Known rows, with every step that occurs
g/x/m/d: [.17 -.33 -.22 -.18 -.05 .06 -.02 .09 -.02 -.20 -.13 -.08 -.26 .03 .01 .01 -.10 .06 .45 .11 -.25 .07 .13 .05 .02 .41 .28 -.03 -.28 .18 -.20 -.02 .42 .16 -.23 -.15 .21 -.31 -.24 -.02 -.10 .11 -.20 .14]
x/m/d: [.19 -.29 -.22 -.15 -.15 .07 -.11 .16 -.10 -.30 -.07 -.09 -.29 -.02 -.02 -.01 -.06 .08 .36 .20 -.36 .07 .10 -.09 .03 .39 .23 -.05 -.29 .14 -.02 .08 .31 .11 -.22 -.10 .21 -.20 -.31 -.02 -.05 .10 -.19 .16]
p/j/m/k/g: [.18 -.12 -.10 -.24 -.16 .08 .06 -.19 -.07 -.14 -.09 .07 -.27 -.41 -.02 -.03 .74 -.06 .14 -.04 -.01 .03 .25 -.22 .02 .12 -.02 .05 -.15 -.29 -.08 .08 .07 .32 .19 .09 .18 -.18 -.06 -.21 .18 .09 -.29 .15]
g/x/m: [.07 -.01 -.17 -.05 .07 -.05 .03 .11 .06 .04 -.20 -.31 -.14 -.13 -.02 -.06 .00 -.02 .28 .00 -.08 .12 .12 .10 -.17 .43 .22 -.09 -.19 .28 -.40 -.19 .34 .25 .08 -.18 -.01 -.38 -.19 .00 .11 -.02 -.31 .12]
g/k/m/p/j: [.46 -.05 -.27 -.03 -.13 .10 .15 .15 -.02 -.48 .09 .22 -.11 -.12 .01 .30 .33 .14 .35 -.30 .01 .20 .08 -.26 -.08 -.04 .14 .09 -.19 .07 -.14 -.09 .20 .11 .01 .00 .11 -.11 -.20 -.05 .46 .25 -.11 .20]
j/p/m: [.45 .05 -.31 -.03 -.11 -.09 .33 .22 -.21 -.02 -.30 -.09 -.13 .07 .00 .00 .15 -.01 .17 -.08 .07 .05 .03 -.20 .15 .10 .11 -.05 -.12 -.16 -.18 -.01 .28 .16 -.03 .07 -.21 .09 -.14 -.20 .08 .11 -.28 .10]
k/g: [.02 -.08 .01 -.12 -.12 .03 -.06 -.09 -.06 .03 .06 -.06 -.25 -.30 .04 -.07 .51 -.05 .10 .06 .04 .00 .22 -.14 .03 .17 -.05 -.03 -.26 -.16 .00 .05 .03 .18 .09 .22 .20 -.01 -.10 -.10 .01 -.01 -.18 .14]
g/k/m/j: [.35 -.18 -.09 -.06 -.09 .06 -.11 .09 .01 -.33 .09 .01 -.23 -.16 .01 .00 .20 .19 .52 -.08 -.32 .21 .10 -.33 -.12 -.11 .06 .17 -.16 -.05 -.14 -.11 .04 .32 -.13 -.09 .16 -.36 -.18 -.12 .21 .12 -.35 .24]
g/k/m/p: [.29 -.15 -.26 -.10 -.17 .07 -.05 .04 -.01 -.23 .21 .02 -.21 -.19 .04 .08 .14 .06 .36 -.07 -.11 .31 .15 -.14 -.10 -.01 .24 .17 -.03 .00 -.08 -.01 .28 .30 -.25 -.04 .17 -.13 -.21 -.03 .19 .22 -.19 .24]
x/m: [.11 .04 -.18 -.02 -.07 -.02 -.10 .22 -.07 -.08 -.12 -.28 -.19 -.20 -.05 -.11 .06 .01 .14 .12 -.23 .15 .06 -.14 -.16 .40 .16 -.11 -.20 .20 -.16 -.03 .18 .19 .11 -.10 -.01 -.24 -.29 -.01 .17 -.03 -.29 .15]
j/p: [.18 -.04 -.45 -.13 -.09 -.14 -.01 .20 -.19 .04 -.19 -.17 -.07 .11 .24 -.02 -.02 -.05 .04 -.08 .14 .05 .13 -.08 .11 .06 .14 .10 -.18 -.15 -.13 .08 .15 .09 -.16 -.07 -.02 .02 -.16 -.09 -.10 .03 -.13 .17]
x/g/m/j: [.22 -.31 -.16 -.13 -.11 .01 -.20 .14 -.17 -.46 .10 -.23 -.20 -.18 .00 .07 -.01 .23 .46 .01 -.14 -.06 .04 -.14 -.10 .14 .07 .04 -.24 -.17 .04 -.05 -.09 .20 .03 -.16 .10 -.40 -.01 -.18 -.04 .22 -.50 .23]
r/d: [.05 -.11 -.23 -.03 .07 .06 .08 .12 -.34 -.15 -.15 .15 -.27 .01 .26 .03 -.08 .04 .20 .03 -.16 -.11 .16 -.08 .31 -.06 .19 .06 -.33 .13 -.16 .10 -.04 .00 -.06 .20 .02 -.08 -.09 .03 .18 .02 -.25 .08]
m/d: [.10 -.29 -.17 -.17 -.12 .02 -.07 -.01 -.13 -.24 -.03 .12 -.30 .06 .12 .05 -.09 .09 .30 .13 -.20 -.08 .14 -.04 .18 .17 .18 .06 -.29 .03 .05 .07 .18 .04 -.31 .00 .28 -.04 -.23 -.01 -.13 .15 -.08 .09]
p/m/j: [.43 -.11 -.09 -.09 -.16 -.05 .10 .15 -.15 -.35 -.01 .08 -.24 -.02 -.04 .08 .05 .22 .42 -.08 -.18 .02 -.06 -.28 .05 .04 .03 -.02 -.24 -.09 -.03 -.05 .02 .15 -.04 -.03 -.02 -.16 -.09 -.18 .19 .20 -.31 .18]
x/g: [-.07 -.14 -.11 -.16 -.05 .04 -.18 .01 -.15 -.35 -.01 -.33 -.24 -.21 .06 -.02 .25 .18 .10 .28 .03 -.17 .20 .08 -.12 .28 .03 .00 -.19 -.08 .04 .06 -.15 .18 .16 .21 .09 -.15 -.05 .08 -.05 -.01 -.27 .19]
r/d/m: [.00 -.04 -.17 .07 .28 .03 .01 -.01 -.32 -.24 -.28 -.08 -.28 -.11 .04 -.11 .02 -.02 .35 .02 -.21 -.02 .03 -.17 .25 -.06 .23 -.15 -.37 .04 -.14 .05 .10 .17 -.06 .05 -.11 -.13 -.02 -.13 -.11 .08 -.52 -.05]
j/m/g: [.06 -.27 -.21 -.18 -.03 -.02 -.03 -.31 -.19 .13 -.12 .00 -.22 -.23 .03 -.18 .18 .01 .17 .02 -.02 -.20 .14 -.17 .23 .06 .07 .17 -.21 -.31 .21 .34 -.05 .22 -.23 .04 .09 -.09 -.04 -.20 -.13 .13 -.32 .20]
j/m/d/r: [-.02 -.26 -.02 -.24 .17 -.12 .04 .00 -.19 -.18 -.28 -.13 -.25 .03 .25 -.18 .09 -.07 .14 -.06 .01 .07 .01 -.20 .31 .10 .15 -.08 -.19 -.15 .15 .15 .40 .11 -.25 .11 .21 .00 -.22 -.09 -.22 .12 -.24 .19]
d/m/k/g: [.07 -.07 -.02 -.19 -.08 .10 -.01 -.19 -.06 -.15 -.07 -.05 -.33 -.39 -.06 -.11 .72 -.06 .22 .11 -.06 .12 .23 -.16 -.04 .15 .07 -.11 -.14 -.23 -.04 .04 .11 .37 .07 .04 .18 -.20 -.06 -.15 -.01 .11 -.27 .06]
x/g/m/j/p: [.33 -.27 -.49 -.19 -.15 -.06 -.13 .30 -.25 -.29 -.08 -.33 -.08 .07 .13 .04 -.03 .10 .32 -.09 .05 .06 .08 -.15 .01 .08 .14 .10 -.21 -.29 -.05 .08 .09 .18 -.12 -.20 -.03 -.26 -.04 -.22 -.18 .16 -.40 .29]
k/m/j/p: [.46 -.18 -.44 -.13 -.20 -.06 -.08 .23 -.13 -.24 -.06 -.15 -.15 .07 .12 -.02 .08 .06 .37 -.14 -.02 .20 .04 -.32 .09 -.05 .12 .17 -.22 -.19 -.08 .09 .21 .19 -.22 -.11 .01 -.19 -.16 -.13 -.09 .06 -.25 .33]
x/g/k/m: [.21 -.08 -.06 .01 .02 .17 -.05 -.02 .08 -.16 -.04 -.23 -.22 -.30 -.07 -.13 .49 .08 .33 .12 -.18 .19 .27 -.21 -.22 .03 .06 .18 .00 -.03 -.23 -.14 .12 .44 .03 .14 .14 -.30 -.22 -.01 .14 -.04 -.44 .18]

Rows
[-.03 -.17 -.16 -.12 .08 .12 .00 -.03 -.10 .13 -.09 .01 -.09 -.10 .16 -.04 .24 .13 .16 .04 -.12 .00 .36 .01 -.13 -.01 .13 .13 -.02 -.15 -.10 -.02 -.14 .32 -.26 -.07 .19 -.18 -.16 -.17 .20 .17 -.25 .09]
m/g/k
[.24 -.21 -.11 -.11 -.15 .09 .03 -.25 .01 .00 .05 .06 -.29 -.26 -.07 -.21 .40 .07 .41 .11 -.10 .02 .16 -.28 .10 .03 .11 .15 -.18 -.13 .20 .23 .11 .25 -.26 .14 .21 -.18 -.15 -.03 -.04 .10 -.17 .23]
k/m/g
[.13 -.20 -.34 -.18 -.12 -.11 -.12 -.08 -.23 -.14 .08 .00 -.19 -.17 .11 .09 -.12 -.03 .14 -.13 .01 .03 .03 -.06 .12 .07 .20 .16 -.17 -.13 .05 .20 .15 .17 -.18 -.09 .06 .00 -.08 -.14 .02 .24 -.27 .24]
j/m/p
[.31 -.14 -.24 -.11 -.24 .01 -.06 -.03 -.02 -.26 .24 .05 -.27 -.19 .02 .06 .08 .03 .36 -.05 -.05 .25 .05 -.18 .00 .05 .23 .13 -.13 .03 .03 .08 .32 .20 -.22 .01 .16 -.07 -.20 .02 .10 .19 -.11 .26]
k/m/p
[.12 -.19 .03 -.21 .10 -.06 .24 .14 -.16 -.25 -.27 -.10 -.27 .12 .17 -.13 .18 .00 .23 -.02 .02 .12 -.02 -.22 .26 .13 .17 -.21 -.16 -.08 .14 .06 .47 .08 -.23 .17 .16 .04 -.25 -.06 -.10 .18 -.14 .17]
p/m/d/r
[.21 .00 -.23 -.20 -.06 .00 .12 -.17 -.12 -.23 -.26 .19 -.22 -.23 .07 .07 .35 -.01 .12 -.10 -.10 -.04 .16 -.16 .02 .03 .13 .15 -.04 -.13 -.19 .04 .03 .31 .09 -.16 .08 -.26 -.11 -.12 .31 .19 -.26 .06]
p/j/m/k
[.27 -.33 -.25 -.14 -.04 .01 -.01 -.06 -.18 -.32 -.17 .16 -.23 -.01 .05 .09 .01 .04 .31 -.08 -.18 -.14 .07 -.19 .27 .11 .11 .13 -.34 -.08 -.02 .14 .18 .07 -.18 .00 .17 -.08 -.16 -.17 -.07 .16 -.30 .13]
p/j/m/d
[.31 -.08 -.14 -.24 -.25 .08 .19 -.03 -.08 -.10 -.12 -.02 -.28 -.27 -.04 -.05 .74 -.04 .19 .06 .02 .14 .25 -.19 .01 .16 .05 -.05 -.06 -.30 -.09 .07 .19 .33 .09 .11 .12 -.12 -.09 -.18 .13 .11 -.20 .14]
j/p/m/k/g
[.30 -.30 -.14 -.09 -.08 .16 -.04 -.01 .01 -.24 -.02 .07 -.29 -.05 .02 -.03 .16 .08 .48 .10 -.34 .14 .22 -.20 .04 .06 .18 .16 -.17 .03 -.11 -.03 .32 .26 -.34 .01 .31 -.20 -.29 -.05 -.02 .11 -.25 .12]
g/k/m/d
[.30 -.18 -.46 -.18 -.17 -.12 -.09 .28 -.22 -.21 -.09 -.14 -.10 .16 .22 .06 -.07 .08 .24 -.13 .03 .09 .06 -.17 .08 -.02 .12 .12 -.25 -.21 -.06 .10 .08 .11 -.21 -.17 .00 -.12 -.11 -.15 -.09 .11 -.19 .28]
m/j/p
[.34 -.03 -.28 -.08 -.14 .00 .14 .17 -.11 -.47 .08 .26 -.11 -.03 .08 .35 .15 .13 .23 -.28 .10 .04 .02 -.14 .01 .03 .16 .01 -.27 .09 -.02 -.04 .10 -.04 .03 -.01 .09 .01 -.16 -.04 .41 .27 .01 .17]
m/p/j
[.19 -.13 -.15 -.23 .01 -.01 .30 -.18 .08 .14 -.25 -.04 -.18 -.09 .09 .03 .44 -.08 .34 -.13 .23 .07 .28 .16 .01 .20 .15 .01 -.10 -.12 -.42 -.18 .36 .35 .01 -.02 .09 -.29 .02 -.12 .01 .09 -.21 .10]
j/p/m/k/g/x
[.27 -.26 -.13 -.16 -.11 -.01 -.10 .15 -.01 -.30 .03 -.19 -.22 -.15 -.04 .03 .11 .17 .52 -.07 -.20 .16 .04 -.12 -.14 .27 .10 -.05 -.30 .04 -.18 -.08 .15 .25 .01 -.18 .10 -.46 -.10 -.13 .11 .09 -.35 .29]
k/g/x/m/j
[-.03 -.16 -.15 -.08 .21 .12 -.02 -.07 -.11 .07 -.17 -.09 -.10 -.14 .06 -.10 .28 .10 .26 .04 -.16 .03 .30 -.03 -.11 -.03 .17 .02 -.06 -.19 -.10 -.02 -.07 .38 -.27 -.12 .11 -.22 -.11 -.25 .06 .20 -.40 .03]
d/m/g/k
[-.04 -.22 .01 -.24 .12 -.07 .06 .08 -.13 -.24 -.20 -.09 -.26 .11 .28 -.13 .10 -.01 .16 .00 .04 .10 .03 -.14 .24 .11 .18 -.15 -.19 -.05 .18 .08 .39 .05 -.29 .12 .27 .01 -.26 .00 -.16 .14 -.06 .17]
m/d/r
[.15 -.13 -.17 -.09 .07 .12 .17 .02 -.10 .12 -.17 .00 -.09 -.09 .06 -.03 .33 .13 .22 .01 -.11 .01 .31 -.06 -.09 .01 .12 .06 .01 -.19 -.13 -.05 -.06 .35 -.22 -.03 .08 -.16 -.14 -.23 .25 .21 -.33 .08]
p/m/g/k
[-.03 -.13 .00 -.13 .10 -.04 .13 -.25 .11 .21 -.10 -.06 -.17 -.14 .13 .00 .28 -.08 .27 -.12 .23 -.04 .26 .18 .02 .20 .09 .03 -.24 .01 -.35 -.20 .23 .24 .02 .07 .17 -.21 .01 -.06 -.05 .01 -.21 .09]
k/g/x
[.38 -.08 -.30 -.04 -.13 .01 .14 .17 -.12 -.44 .08 .18 -.07 -.09 .05 .34 .10 .10 .31 -.33 .10 .04 .01 -.15 -.01 .07 .18 .01 -.24 .04 -.06 -.08 .16 -.01 .07 -.11 .07 -.09 -.12 -.15 .34 .34 -.16 .16]
g/m/p/j
[.44 -.28 -.33 -.15 -.18 .01 .19 .17 -.21 -.24 -.20 .06 -.24 .17 .02 .07 .00 .07 .39 .06 -.13 .01 .07 -.14 .24 .18 .19 -.02 -.23 -.11 -.03 .08 .37 .08 -.30 .03 .06 .01 -.20 -.15 -.12 .19 -.20 .13]
j/p/m/d
[.21 -.21 -.23 -.17 .07 -.05 .35 -.19 .03 .22 -.26 .00 -.13 .07 .08 -.01 .11 .01 .42 -.14 .23 -.08 .18 .16 .15 .14 .20 .06 -.16 -.10 -.24 -.04 .31 .24 -.24 -.03 .01 -.20 .03 -.13 -.08 .15 -.20 .14]
j/p/m/g/x
[-.01 -.32 -.01 -.24 .13 -.03 .03 .12 -.18 -.32 -.20 -.28 -.25 .01 .20 -.15 .13 .01 .25 .05 .05 .07 .05 -.12 .16 .21 .20 -.15 -.16 -.13 .19 .05 .40 .11 -.19 .07 .23 -.12 -.20 -.08 -.26 .19 -.27 .21]
x/g/m/d/r
[.37 -.22 -.48 -.15 -.14 -.12 -.07 .31 -.23 -.17 -.09 -.22 -.07 .10 .18 .06 -.12 .04 .32 -.16 .03 .09 .05 -.19 .07 .02 .15 .11 -.22 -.25 -.10 .05 .14 .15 -.19 -.26 -.03 -.21 -.09 -.25 -.15 .17 -.35 .25]
g/m/j/p
[.11 -.01 -.18 -.17 -.09 -.01 .07 -.11 -.09 -.11 -.12 .03 -.22 -.24 .08 .02 .19 -.04 .20 .04 -.11 .02 .22 -.02 -.10 .14 .27 .07 .05 -.07 -.18 -.11 .09 .33 .01 -.31 .15 -.36 -.14 -.10 .19 .27 -.27 -.03]
g/m/k
[.03 -.29 .01 -.29 .11 -.02 .09 .15 -.05 -.21 -.24 -.28 -.26 .00 .16 -.18 .28 -.04 .28 .00 .01 .23 .06 -.12 .12 .31 .21 -.24 -.21 -.01 .06 .04 .57 .16 -.18 .08 .25 -.16 -.26 -.04 -.17 .09 -.17 .24]
k/g/x/m/d/r
[.03 -.17 -.14 -.03 .01 .02 -.11 .03 -.15 -.18 -.06 -.39 -.15 -.29 .00 -.03 .08 .04 .24 .12 .01 -.16 .15 .01 -.12 .30 .11 .00 -.13 -.13 -.07 -.07 .00 .23 .17 -.04 .05 -.29 -.03 -.14 -.12 .15 -.55 .09]
x/g/m
[.37 -.12 -.31 -.07 -.13 .06 .09 .19 -.14 -.57 .10 .07 -.09 -.14 .02 .33 .18 .15 .32 -.23 .12 .00 .03 -.11 -.06 .13 .17 .00 -.25 .00 -.01 -.04 .11 .02 .13 -.05 .06 -.12 -.08 -.11 .29 .33 -.21 .18]
x/g/m/p/j
[.11 -.25 -.17 -.17 .17 -.06 .22 -.35 .03 .17 -.23 .09 -.11 -.06 .10 .02 .13 .00 .38 -.23 .21 -.19 .19 .13 .14 .10 .15 .14 -.24 -.08 -.23 -.02 .17 .22 -.12 -.06 .07 -.28 .05 -.14 -.04 .14 -.28 .14]
p/j/m/g/x
[.22 -.01 -.21 .00 .09 -.10 .06 -.11 -.17 -.12 -.25 .06 -.11 -.20 .05 .05 .17 -.05 .09 -.26 .00 -.17 .03 -.27 .17 .01 -.02 .15 -.27 -.12 -.17 .05 .02 .14 .16 .01 -.06 -.04 -.09 -.23 .15 .07 -.44 .11]
p/j/m
[.35 -.07 -.31 -.04 .00 .06 .15 .18 -.21 -.58 -.02 .23 -.15 -.06 .02 .30 .15 .12 .38 -.29 .02 .07 -.02 -.20 .11 -.05 .22 -.07 -.37 .09 -.06 .01 .15 -.01 .02 .00 -.02 -.04 -.08 -.12 .30 .30 -.18 .12]
r/d/m/p/j
[.44 -.19 -.45 -.13 -.14 -.02 -.07 .27 -.12 -.20 -.09 -.17 -.10 .08 .14 .00 .10 .07 .37 -.15 -.07 .24 .11 -.29 .00 -.08 .12 .20 -.16 -.21 -.17 .03 .18 .25 -.23 -.16 .02 -.22 -.16 -.18 -.03 .08 -.30 .30]
g/k/m/j/p
[.12 -.23 -.08 -.13 .09 .00 .19 -.34 .16 .19 -.10 .04 -.20 -.10 .06 -.07 .20 .00 .50 -.08 .12 -.02 .22 .09 .07 .11 .19 .15 -.17 .02 -.22 -.07 .29 .29 -.22 .00 .17 -.32 -.03 .00 -.09 .08 -.18 .16]
k/m/g/x
[.40 -.04 -.32 -.07 -.17 .03 .10 .28 -.10 -.50 .08 .12 -.11 -.10 -.02 .30 .18 .14 .27 -.24 .00 .15 -.01 -.17 -.08 .20 .19 -.05 -.27 .16 -.08 -.02 .20 .00 .11 -.07 .04 -.10 -.20 -.05 .43 .24 -.08 .22]
x/m/p/j
[.37 -.06 -.32 -.09 -.10 .01 .17 .23 -.04 -.44 .03 .11 -.09 -.06 .01 .32 .15 .13 .33 -.30 .08 .15 .02 -.07 -.08 .20 .22 -.06 -.27 .19 -.18 -.10 .27 .04 .09 -.11 .03 -.17 -.16 -.04 .41 .24 -.09 .21]
g/x/m/p/j
[.11 -.21 -.20 -.16 -.14 .06 -.05 .00 -.10 -.01 -.03 -.13 -.23 -.22 -.06 -.18 .23 .10 .28 .18 -.16 .02 .14 -.14 .00 .31 .17 -.04 -.20 -.04 .17 .24 .07 .21 -.17 -.03 .12 -.23 -.18 -.06 .02 .11 -.19 .23]
x/m/g
[.41 -.11 -.27 -.06 -.16 .05 .13 .15 -.10 -.43 .12 .16 -.10 -.15 .01 .32 .26 .08 .31 -.31 .13 .07 .05 -.19 -.01 .09 .14 -.02 -.27 -.02 -.04 -.06 .18 .02 .11 -.05 .10 -.09 -.11 -.16 .32 .33 -.18 .18]
k/g/m/p/j
[.37 -.20 -.49 -.19 -.12 -.10 -.06 .35 -.15 -.17 -.16 -.29 -.08 .14 .13 .02 -.08 .07 .36 -.15 -.01 .19 .05 -.10 -.02 .16 .19 .05 -.25 -.10 -.22 .03 .27 .18 -.16 -.25 -.06 -.28 -.13 -.16 -.07 .08 -.28 .32]
g/x/m/j/p
[.09 -.12 -.07 -.20 -.05 .14 .03 -.14 -.16 -.20 -.10 .01 -.35 -.36 -.02 -.09 .68 -.05 .26 .10 -.11 .10 .24 -.17 .05 .09 .11 -.09 -.20 -.19 -.06 .09 .09 .34 .07 .10 .15 -.23 -.02 -.15 .04 .11 -.32 .05]
r/d/m/k/g
